Each row was made from one small tree. Brackets hold a mark, then the marks that hang from it, in the order of their numbers. Every link used is in the known rows. Write each row's tree.
Known rows
{Q848 Q546 {Q555 Q647}}: [ 2.22 -1.38 -0.13  0.16  0.29 -1.13 -0.20 -0.10 -0.08 -0.02 -0.93  1.53
 -0.65  1.20 -1.10  0.30 -0.31 -0.72  0.35  0.40  0.71  0.46 -0.23  0.01]
{Q530 {Q494 Q647} {Q555 Q848}}: [-0.69  0.21 -1.19 -2.21  0.46  3.83 -0.56  0.85  0.45  1.26  0.70  0.33
  0.84  1.04 -0.27 -0.68  0.72 -0.27 -0.78  1.61  2.95 -0.69 -0.46  2.50]
{Q494 {Q647 Q114 Q948}}: [-0.75  1.04  0.61  1.57  1.41  4.58  0.27 -0.77 -0.24  1.86  0.11  0.34
 -0.23  1.63 -0.87  0.46  4.41  0.40  1.35  2.65 -1.93  1.46 -1.00 -0.93]
{Q546 {Q848 {Q555 Q647}}}: [ 2.29 -1.26 -0.01  0.79  0.59 -1.56 -0.50 -0.25  0.23 -1.05 -0.81  1.09
  0.57  1.69 -1.58  0.19 -0.26 -0.02  0.53  1.20  1.55  1.37 -0.43 -0.07]
{Q530 Q114 Q494 {Q555 Q647}}: [ 1.29 -0.61 -0.56 -1.64  0.54  1.82 -1.23  0.90  0.66 -1.82  0.98  0.05
  3.38  2.10  0.08 -3.05  1.22 -0.03 -1.70  1.65  6.28 -3.16 -0.52  0.46]
{Q530 Q114 {Q494 Q647} Q555}: [-0.90  0.32 -0.36 -1.31  1.35  4.47 -0.64  0.90  0.04  0.27  1.36  0.05
  2.45  1.72 -0.81 -2.92  2.71  0.01 -0.77  2.33  4.27 -1.65 -1.30  1.28]
{Q848 Q546 Q555}: [ 0.78 -1.17 -0.72  0.29  0.27 -0.06  0.90  0.12 -0.57  1.03 -1.02  1.74
 -1.59  0.34 -1.63  0.77  0.32 -1.13  0.37 -0.29 -0.73  1.21 -1.21  0.70]
{Q530 Q114 Q494 Q555}: [-0.04 -0.30 -1.18 -1.50  0.42  2.85 -0.19  1.12  0.29 -0.75  0.74  0.27
  2.56  1.29 -0.34 -2.66  1.75 -0.42 -1.62  0.99  4.81 -2.26 -1.46  1.06]
{Q530 Q114 {Q555 {Q647 Q948} Q848}}: [ 1.13 -0.63 -0.51 -1.44  0.23  2.56 -1.62  1.00  1.66 -0.38  0.03  0.25
  1.90  0.09  0.20 -1.79  1.68 -0.60 -0.89  1.43  3.09 -1.11 -0.52  0.22]
{Q848 Q546 {Q555 {Q647 Q494 Q948}}}: [ 1.31 -1.54  0.78 -0.02  1.32  1.12  0.77 -0.36  0.35  1.04 -1.25  1.68
  0.54  2.89 -1.44  0.44  2.31 -0.52  0.97  2.65 -1.57  0.69 -1.94  0.49]
{Q530 Q114}: [-0.26 -0.68 -0.31  0.20  0.49  1.05 -0.25  0.31  0.27 -0.61  0.44  0.20
  0.99  0.01 -0.33 -1.30  1.28 -0.33 -0.23  0.57  1.75 -0.43 -0.32 -0.07]
{Q647 Q494 Q555 Q948}: [ 0.19  0.37  0.29 -0.29 -0.20  3.15  1.04  0.59  0.60  1.08 -0.57  0.07
  2.11  2.05 -0.18 -0.23  1.47  0.60  0.84  2.90 -1.39 -0.46 -1.09  0.74]
{Q530 Q114 {Q555 Q848}}: [ 0.16 -0.49 -2.40 -1.98 -0.64  2.53 -0.73  1.68  0.79  0.17  0.20  0.62
  1.00 -0.90  0.34 -1.50  0.25 -0.98 -1.20 -0.24  3.74 -0.73 -0.67  1.35]
{Q699 Q555}: [ 0.50 -0.31  0.74 -1.54  0.80  0.01 -1.29 -0.36 -0.49 -0.26  0.15 -0.15
 -0.51 -0.68  0.57 -0.09  0.90 -0.63  0.29 -1.52  1.15 -1.29  0.12  0.15]
{Q848 Q555}: [ 0.32 -0.56  0.16  0.69  0.07 -0.91  1.03 -0.30 -1.08  0.29 -0.59  0.28
 -0.68  0.19 -1.11  0.40  0.10 -0.56  0.39 -0.10 -0.30  1.29 -0.49  0.50]
{Q494 Q647}: [-0.81  0.64  0.84  0.25  0.89  1.47 -0.42 -0.07 -0.27  0.90  0.55 -0.21
 -0.23  0.41 -0.45 -0.36  0.87  0.49  0.79  1.31 -0.50  0.58  0.07  0.24]
{Q530 {Q555 Q647}}: [ 1.94  0.91 -0.14 -1.65 -0.50  0.05 -1.38  1.00  0.43 -0.67  0.34 -0.26
  1.42  0.62  0.93 -1.58 -1.00  0.49 -1.03 -0.12  3.21 -1.99  0.14 -0.33]
{Q699 {Q555 {Q647 Q494} {Q848 Q546}}}: [ 1.77 -2.22 -1.02 -3.65  0.79  1.73 -2.05  0.22  1.13  0.20 -0.49  1.86
  0.09  1.07  1.04  0.98  0.32 -1.33  0.25 -0.04  2.29 -1.70  0.01  1.96]
{Q546 {Q848 Q555}}: [ 0.95 -1.04 -0.53  0.88  0.41 -0.53  0.64 -0.08 -0.25  0.02 -0.91  1.30
 -0.27  0.86 -2.06  0.53  0.31 -0.47  0.63  0.54  0.01  2.37 -1.47  0.54]
{Q848 Q546}: [ 0.52 -0.61 -0.93 -0.39  0.21  0.85 -0.13  0.45  0.52  0.88 -0.46  1.41
 -0.88  0.18 -0.47  0.37  0.18 -0.70 -0.02 -0.24 -0.44 -0.03 -0.77  0.12]
{Q530 Q555}: [ 0.56  1.05 -0.74 -1.48 -0.64  1.03 -0.36  1.24 -0.05  0.37  0.10 -0.08
  0.47 -0.20  0.44 -1.22 -0.43  0.06 -0.81 -0.69  1.68 -1.14 -0.81  0.28]
{Q494 {Q647 Q114 {Q555 Q848} Q948}}: [ 0.04  0.69 -1.21  0.80 -0.32  5.91  0.13  0.22  0.59  2.24 -0.34  0.72
  0.22  1.45 -0.32  1.25  2.76  0.02  1.35  3.17 -0.47  1.33  0.03  0.63]

Write each row's tree
[ 2.26  1.16 -1.55 -1.05 -0.75  1.97 -1.02  0.87  0.01 -0.39  0.17  0.36
  1.30  1.73  1.24 -0.78  0.62  0.45 -0.72  0.14  3.88 -1.54 -0.13 -0.78]
{Q530 {Q555 {Q647 Q114}}}
[-0.19  1.21  1.34  0.95  0.43  3.32 -0.07  0.28  0.45  1.59 -0.05 -0.43
  0.87  0.88 -0.80 -0.65  1.84  0.73  1.36  2.93 -1.52  0.11 -0.27 -0.11]
{Q494 {Q647 Q555 Q948}}
[ 0.36 -0.18 -2.20 -0.44 -0.95  5.67  1.27  0.59  0.78  1.78 -0.87  1.25
  1.49  2.55  0.46  1.53  2.38 -0.25  0.82  2.90 -0.20  0.67 -0.76  1.45]
{Q647 Q114 Q494 {Q555 Q848} Q948}
[ 1.60 -1.63 -3.02 -1.61 -0.23  3.60 -0.24  0.31  1.11  0.83 -0.55  2.71
  0.46  3.11  0.73  1.71  1.05 -0.81  0.13  1.80  1.85  0.13 -0.37  1.17]
{Q555 {Q647 Q114 Q494} {Q848 Q546}}
[ 0.46 -0.38  1.54 -0.30  1.05  1.31 -0.07 -0.49  0.89 -0.05 -0.11 -0.04
  2.01  2.35  0.11 -0.34  1.95  0.65  0.55  2.97 -0.87 -0.50 -0.68 -0.19]
{Q555 {Q647 Q494 Q948}}
[ 1.24 -0.62  0.37  0.94  0.84  2.39  1.36 -0.93 -0.72  0.47 -0.87  1.01
  1.32  3.86 -0.69  1.02  3.62  0.05  1.15  3.24 -0.52  1.26 -1.45 -0.21]
{Q848 {Q555 {Q647 Q114 Q494 Q948}}}
[ 1.68 -1.12 -0.09 -1.20  0.94  2.52 -1.91 -1.03  0.61 -0.17 -0.37  0.73
 -0.12  0.60  0.92  1.20  3.19 -1.03  0.57  0.28  1.49 -0.62  0.42 -0.57]
{Q699 {Q555 {Q647 Q114 Q948} Q848}}
[ 1.33 -0.11 -0.81 -0.51 -0.03  2.28  0.08 -0.23  0.02 -0.37  0.18  0.80
  1.86  3.54  1.03  0.58  1.51  0.61  0.37  2.13  1.98 -0.48 -0.09 -0.13]
{Q555 {Q647 Q114 Q494}}
[ 2.61 -1.81 -2.14 -2.24  0.29  2.35 -2.40 -0.15  0.63  0.19 -0.41  2.20
 -1.08  0.78  1.01  1.56  1.34 -1.61  0.21 -1.01  3.16 -1.14  0.41  0.46]
{Q699 {Q555 {Q647 Q114} {Q848 Q546}}}
[ 0.58 -0.34 -1.98 -0.89 -0.72  3.76 -0.76  1.24  1.06  2.07 -0.32  1.58
 -0.60  0.44 -0.45  0.54 -0.57 -0.54  0.71  1.50  0.51  0.33  0.41  1.99]
{Q494 {Q647 {Q555 {Q848 Q546}}}}
[-0.26  0.45  0.16  0.28  0.14  3.88 -0.23  0.44  1.09  1.91 -0.27  0.08
  0.36  0.22 -0.78  0.30  1.27  0.07  1.24  2.77 -1.09  0.90  0.29  1.17]
{Q494 {Q647 {Q555 Q848} Q948}}
[ 1.80 -1.77 -1.47 -1.28 -0.07  0.33 -1.53  0.37  1.57  0.03 -0.54  1.76
 -0.53  0.38  0.36  0.92 -1.06 -0.92 -0.36  0.26  1.42 -0.28  0.69  0.76]
{Q555 Q647 {Q848 Q546}}
[ 1.29 -0.94 -2.74 -1.16 -1.53  2.20 -0.26  1.41  1.46  1.22 -0.89  1.84
 -0.43 -0.10  0.02  0.97 -1.51 -1.06 -0.04  0.19  1.08 -0.10  0.37  1.76]
{Q647 {Q555 {Q848 Q546}}}
[ 0.91 -0.03 -3.28 -0.42 -0.98  5.75 -0.31  1.07  0.67  2.46 -0.41  2.30
 -0.85  1.56 -0.08  1.51  0.99 -0.62  0.96  1.78  1.16  0.89  0.13  1.46]
{Q494 {Q647 Q114 {Q555 {Q848 Q546}}}}
[ 2.23 -0.96 -0.18  2.11  0.99  1.42  0.20 -0.88  0.26 -0.19 -1.16  1.60
  0.48  2.89 -2.00  1.06  3.38 -0.11  1.08  2.46  0.10  2.32 -1.57 -1.26]
{Q546 {Q848 {Q555 {Q647 Q114 Q948}}}}
[ 0.94  0.53 -2.18 -0.41 -1.37  4.20  1.28  0.80 -0.20  0.79 -0.13  0.83
  1.97  3.19  0.83  0.46  1.00  0.51  0.60  2.02  1.46 -0.37 -0.51  0.90]
{Q647 Q114 Q494 Q555}
[ 0.47  0.67 -1.10  0.36 -0.53  5.26  1.57  0.41  0.26  1.39 -0.50  0.70
  1.96  3.22  0.21  0.53  3.02  0.44  0.96  3.12 -0.61  0.02 -1.34  0.24]
{Q647 Q114 Q494 Q555 Q948}
[ 0.25  1.49 -0.05  1.58  0.15  5.43  0.29  0.08  0.03  1.89 -0.09  0.22
  0.67  2.14 -0.65  0.15  3.53  0.74  1.56  3.16 -0.89  0.60 -0.53 -0.61]
{Q494 {Q647 Q114 Q555 Q948}}
[ 2.14 -1.02 -0.39  1.44  0.80  1.86  0.41 -0.72 -0.10  0.88 -1.27  2.05
 -0.67  2.39 -1.47  1.10  3.22 -0.86  0.87  1.69 -0.77  1.29 -1.37 -1.14]
{Q848 Q546 {Q555 {Q647 Q114 Q948}}}
[ 0.45 -1.06 -1.80 -1.40 -0.47  4.52  0.69  1.25  1.90  2.20 -1.28  1.99
  0.73  1.52 -0.40  1.00  1.08 -0.85  0.55  2.47 -1.36  0.11 -1.23  2.01]
{Q647 Q494 {Q555 {Q848 Q546}} Q948}
[ 1.83 -1.44  0.11 -2.43  0.41 -0.47 -2.63 -0.46  0.57 -1.09  0.03  0.11
 -0.09 -0.55  1.39  0.52 -0.39 -0.97  0.07 -1.01  2.95 -1.50  1.52  0.81]
{Q699 {Q555 Q647 Q848}}
[ 0.17 -0.18 -0.78 -0.02  0.19  4.77 -0.52  0.87  1.65  2.68 -0.78  1.52
 -0.63  0.42 -1.16  0.64  1.44 -0.59  1.15  2.57 -1.58  0.78 -0.44  1.20]
{Q494 {Q647 {Q555 {Q848 Q546}} Q948}}
[ 1.24 -0.92 -4.19 -1.49 -1.60  5.59  0.92  1.40  1.00  1.97 -0.96  2.75
  0.55  2.64  0.51  1.93  0.57 -0.86  0.37  1.68  1.43  0.25 -0.68  2.22]
{Q647 Q114 Q494 {Q555 {Q848 Q546}}}
[ 1.33 -1.31  1.28 -1.61  1.28  0.49 -2.39 -0.84  0.94 -0.36 -0.30  0.00
 -0.04 -0.56  0.70  0.52  1.67 -0.97  0.45  0.07  0.85 -1.17  0.63  0.09]
{Q699 {Q555 {Q647 Q948} Q848}}
[ 0.39 -1.14  0.47 -1.05  0.73  1.86 -0.37 -0.35  1.46  0.26 -0.41  0.49
  1.60  1.72  0.41  0.75  1.34 -0.13  0.45  2.81 -0.56  0.16 -0.15  0.84]
{Q555 {Q647 Q494 Q948} Q848}
[ 1.87  0.34 -1.54 -1.05 -0.48  3.47 -0.89  0.56  0.98  0.58 -0.47  0.80
  0.91  1.12  0.87  0.28  2.02 -0.32 -0.47  1.18  2.16 -0.30 -0.45 -0.24]
{Q530 {Q555 {Q647 Q114 Q948} Q848}}
[ 1.31 -1.59 -0.28 -0.55  0.63  1.38 -1.24 -0.07  2.02  0.63 -0.91  1.55
 -0.47  0.40 -0.36  0.77  1.01 -0.90  0.05  1.35 -0.77  0.15 -0.16  0.15]
{Q555 {Q647 Q948} {Q848 Q546}}
[ 0.46 -0.26 -0.69 -0.09 -0.84  2.37  0.09  0.58  1.25  0.93 -0.77  0.27
  0.44 -0.12 -0.19  0.66  0.43 -0.47  0.41  1.42 -0.70  0.29  0.13  0.96]
{Q647 {Q555 Q848} Q948}
[ 1.28  0.18  0.42  1.16  0.54  2.01 -0.44 -0.76  0.46 -0.26 -0.24  0.33
  0.83  2.05  0.15  0.48  3.07  0.41  0.48  1.98 -0.01  0.01 -0.19 -1.82]
{Q555 {Q647 Q114 Q948}}
[ 1.36 -0.56 -2.97  0.11 -0.98  5.30  0.37  0.82  1.35  2.14 -1.27  2.34
 -0.47  1.14 -0.47  1.70  2.20 -1.13  0.49  1.54 -0.53  0.78 -0.84  0.58]
{Q647 Q114 {Q555 {Q848 Q546}} Q948}
[ 0.06 -0.43 -0.79 -0.90 -0.61  3.66  0.90  0.74  1.24  1.36 -0.81  0.55
  1.67  1.36  0.02  0.81  0.83 -0.15  0.65  2.65 -1.07  0.17 -0.46  1.93]
{Q647 Q494 {Q555 Q848} Q948}
[ 1.14 -1.39 -1.70 -2.36  0.07  2.26 -1.56  1.02  1.31 -1.62  0.69  0.45
  2.96  1.35  0.32 -1.99  0.59 -0.76 -1.89  1.53  6.64 -2.46  0.04  1.62]
{Q530 Q114 Q494 {Q555 Q647 Q848}}
[ 0.87 -1.80 -1.40 -2.60  0.54  1.53 -1.63  0.22  0.68  1.01 -0.55  1.77
 -1.90 -1.19  0.31  1.00  0.32 -1.98  0.11 -1.97  1.10 -0.72 -0.30  1.42]
{Q699 {Q555 {Q848 Q546}}}
[ 1.83 -1.17  1.17  1.56  1.31 -0.50 -0.19 -0.74  0.71 -0.47 -1.18  0.96
  0.57  1.74 -2.17  0.16  1.80 -0.06  0.89  2.19 -0.58  1.79 -1.31 -0.73]
{Q546 {Q848 {Q555 {Q647 Q948}}}}
[-1.27  0.41  0.79 -0.42  2.06  5.46 -0.29  0.52  0.50  0.91  1.01 -0.08
  2.37  1.74 -1.49 -2.98  4.74  0.01 -0.44  3.42  2.11 -1.20 -2.25  0.67]
{Q530 Q114 {Q494 {Q647 Q948}} Q555}
[ 0.64  1.50 -1.33  0.83 -0.72  4.38  0.08  0.53 -0.37  1.30  0.32  0.35
  0.70  2.16  0.08  0.16  1.32  0.83  1.08  2.15  1.25  0.17  0.36  0.02]
{Q494 {Q647 Q114 Q555}}
